Each row comes from the steps of one path. Every step used is in the known rows, and no mark comes twice. Write the path behind each row, first mark first.
In the rows, zero is written as 100.
Known rows:
lilem -> gikisa -> sugu -> bibe: 112; 74; 103; 54; 102; 113; 83; 105; 102; 126; 112; 105; 114; 52; 129; 82; 83; 119; 102; 82; 110; 97
ranute -> keduv: 97; 90; 88; 98; 92; 101; 107; 90; 87; 112; 98; 91; 107; 111; 94; 80; 93; 81; 106; 75; 105; 107
nomek -> gikisa: 115; 88; 90; 91; 76; 118; 107; 96; 92; 112; 107; 106; 105; 92; 91; 80; 92; 106; 119; 88; 93; 91
keduv -> gikisa -> nomek -> sugu: 104; 101; 77; 76; 87; 119; 100; 95; 107; 121; 93; 120; 113; 92; 106; 68; 98; 95; 101; 91; 93; 98
nerifiv -> sugu -> nomek -> gikisa -> ranute -> keduv: 116; 52; 101; 75; 85; 97; 95; 133; 103; 125; 116; 101; 103; 107; 84; 75; 71; 70; 114; 92; 102; 122
lilem -> gikisa -> bibe: 107; 93; 93; 62; 102; 113; 89; 101; 94; 125; 108; 102; 114; 91; 121; 84; 81; 108; 110; 79; 114; 102
ranute -> keduv -> gikisa: 90; 98; 78; 88; 91; 108; 114; 85; 92; 113; 81; 97; 119; 107; 110; 66; 105; 86; 115; 74; 102; 110
sugu -> nomek -> gikisa -> lilem: 115; 66; 116; 80; 66; 103; 93; 119; 107; 123; 114; 112; 107; 102; 100; 72; 78; 99; 110; 98; 108; 98
bibe -> gikisa -> nomek -> sugu: 104; 89; 78; 89; 95; 117; 91; 105; 99; 123; 104; 110; 117; 80; 90; 54; 96; 83; 97; 76; 85; 92
keduv -> gikisa -> ranute: 107; 96; 92; 74; 94; 103; 101; 84; 103; 129; 98; 115; 122; 111; 115; 83; 102; 98; 106; 88; 106; 115
ranute -> keduv -> gikisa -> sugu -> lilem: 85; 70; 69; 74; 89; 111; 99; 104; 111; 119; 90; 106; 118; 88; 126; 57; 114; 90; 94; 65; 91; 108
ranute -> keduv -> gikisa -> bibe: 85; 93; 84; 82; 96; 102; 102; 100; 93; 121; 88; 107; 125; 124; 109; 49; 78; 73; 107; 74; 96; 117
lilem -> gikisa: 112; 98; 87; 68; 97; 120; 101; 88; 93; 118; 102; 92; 108; 73; 121; 100; 106; 121; 117; 79; 119; 96
nerifiv -> lilem -> gikisa -> bibe: 108; 80; 78; 63; 95; 125; 83; 105; 103; 132; 115; 103; 117; 102; 121; 79; 79; 109; 105; 91; 113; 101
nomek -> sugu -> lilem -> gikisa -> bibe: 121; 78; 78; 64; 99; 132; 84; 116; 106; 127; 121; 107; 111; 84; 116; 94; 80; 113; 107; 67; 96; 91
bibe -> gikisa -> ranute: 107; 83; 93; 88; 102; 100; 94; 92; 94; 132; 109; 105; 126; 99; 99; 69; 100; 86; 103; 73; 98; 108
nerifiv -> lilem: 111; 82; 76; 92; 78; 115; 97; 89; 99; 124; 113; 103; 111; 100; 97; 87; 95; 105; 98; 103; 105; 94
bibe -> gikisa: 103; 91; 83; 93; 90; 109; 103; 89; 88; 119; 100; 99; 123; 73; 97; 66; 105; 96; 109; 74; 95; 91
sugu -> nerifiv -> lilem: 130; 69; 74; 82; 75; 119; 88; 95; 115; 123; 113; 100; 113; 95; 95; 94; 99; 111; 110; 106; 119; 108
nerifiv -> sugu -> bibe -> gikisa: 118; 66; 82; 80; 90; 106; 92; 104; 96; 126; 117; 106; 126; 43; 89; 61; 75; 97; 105; 87; 88; 91
sugu -> bibe: 120; 83; 108; 85; 87; 100; 95; 89; 101; 122; 113; 107; 115; 77; 91; 95; 62; 104; 108; 91; 111; 96
nerifiv -> sugu: 117; 83; 74; 82; 81; 104; 98; 96; 90; 118; 116; 103; 104; 71; 93; 85; 98; 104; 96; 101; 95; 94

Which path is each row?
115; 68; 62; 42; 90; 120; 83; 108; 132; 127; 115; 99; 105; 48; 122; 96; 96; 115; 100; 80; 121; 97
nerifiv -> sugu -> lilem -> gikisa -> nomek
109; 76; 94; 88; 73; 113; 96; 100; 96; 121; 118; 113; 107; 114; 105; 61; 93; 101; 105; 90; 90; 94
nomek -> gikisa -> lilem
100; 85; 94; 69; 117; 108; 97; 95; 95; 126; 103; 85; 111; 119; 121; 91; 98; 86; 114; 63; 121; 123
lilem -> gikisa -> ranute -> keduv
118; 83; 79; 63; 92; 125; 97; 92; 114; 121; 106; 92; 110; 63; 124; 113; 105; 128; 116; 67; 122; 92
sugu -> lilem -> gikisa
120; 65; 67; 48; 93; 119; 80; 117; 113; 129; 124; 103; 113; 63; 121; 89; 80; 114; 101; 78; 105; 97
nerifiv -> sugu -> lilem -> gikisa -> bibe
112; 55; 87; 77; 89; 99; 80; 109; 99; 134; 129; 112; 129; 66; 104; 41; 75; 92; 91; 89; 85; 93
nerifiv -> sugu -> bibe -> gikisa -> lilem
122; 84; 100; 59; 104; 123; 83; 106; 114; 126; 112; 108; 110; 67; 110; 92; 64; 107; 110; 82; 114; 97
lilem -> gikisa -> nomek -> sugu -> bibe
103; 75; 96; 93; 96; 107; 102; 104; 94; 122; 108; 100; 108; 138; 91; 70; 84; 73; 116; 73; 96; 118
nomek -> gikisa -> ranute -> keduv
131; 81; 85; 77; 86; 115; 83; 107; 118; 119; 111; 109; 105; 90; 87; 88; 91; 97; 102; 95; 109; 108
gikisa -> nomek -> sugu -> nerifiv
115; 90; 97; 62; 109; 111; 92; 90; 100; 130; 111; 98; 111; 98; 123; 104; 100; 110; 111; 77; 122; 111
lilem -> gikisa -> ranute
123; 61; 98; 67; 69; 103; 88; 139; 102; 123; 121; 117; 107; 79; 82; 68; 53; 91; 110; 108; 94; 100
nerifiv -> sugu -> nomek -> gikisa -> bibe
121; 79; 95; 96; 97; 118; 95; 102; 88; 123; 113; 109; 125; 63; 84; 67; 73; 95; 110; 75; 80; 86
nomek -> sugu -> bibe -> gikisa
100; 63; 72; 80; 88; 111; 88; 107; 107; 126; 109; 108; 123; 54; 112; 57; 115; 102; 89; 65; 84; 88
bibe -> gikisa -> sugu -> lilem
111; 94; 86; 86; 88; 112; 91; 101; 102; 119; 111; 113; 102; 96; 89; 82; 87; 90; 91; 92; 96; 95
gikisa -> nomek -> sugu
99; 84; 91; 80; 99; 112; 96; 104; 111; 121; 91; 113; 121; 101; 99; 57; 63; 72; 108; 77; 97; 111
ranute -> keduv -> gikisa -> nomek -> sugu -> bibe
106; 67; 105; 86; 91; 100; 85; 97; 101; 134; 117; 112; 132; 83; 106; 48; 73; 92; 98; 77; 97; 95
sugu -> bibe -> gikisa -> lilem
111; 83; 95; 85; 80; 112; 95; 110; 93; 120; 114; 115; 111; 110; 90; 63; 66; 94; 112; 88; 88; 98
nomek -> gikisa -> bibe
111; 71; 107; 77; 90; 97; 85; 103; 100; 126; 116; 116; 114; 68; 104; 74; 73; 103; 88; 94; 97; 97
gikisa -> sugu -> bibe
121; 78; 111; 82; 68; 109; 104; 114; 103; 115; 103; 106; 104; 78; 86; 91; 77; 105; 126; 96; 110; 96
sugu -> nomek -> gikisa
123; 69; 61; 54; 89; 125; 92; 103; 112; 122; 117; 93; 105; 45; 121; 106; 107; 128; 110; 78; 111; 90
nerifiv -> sugu -> lilem -> gikisa
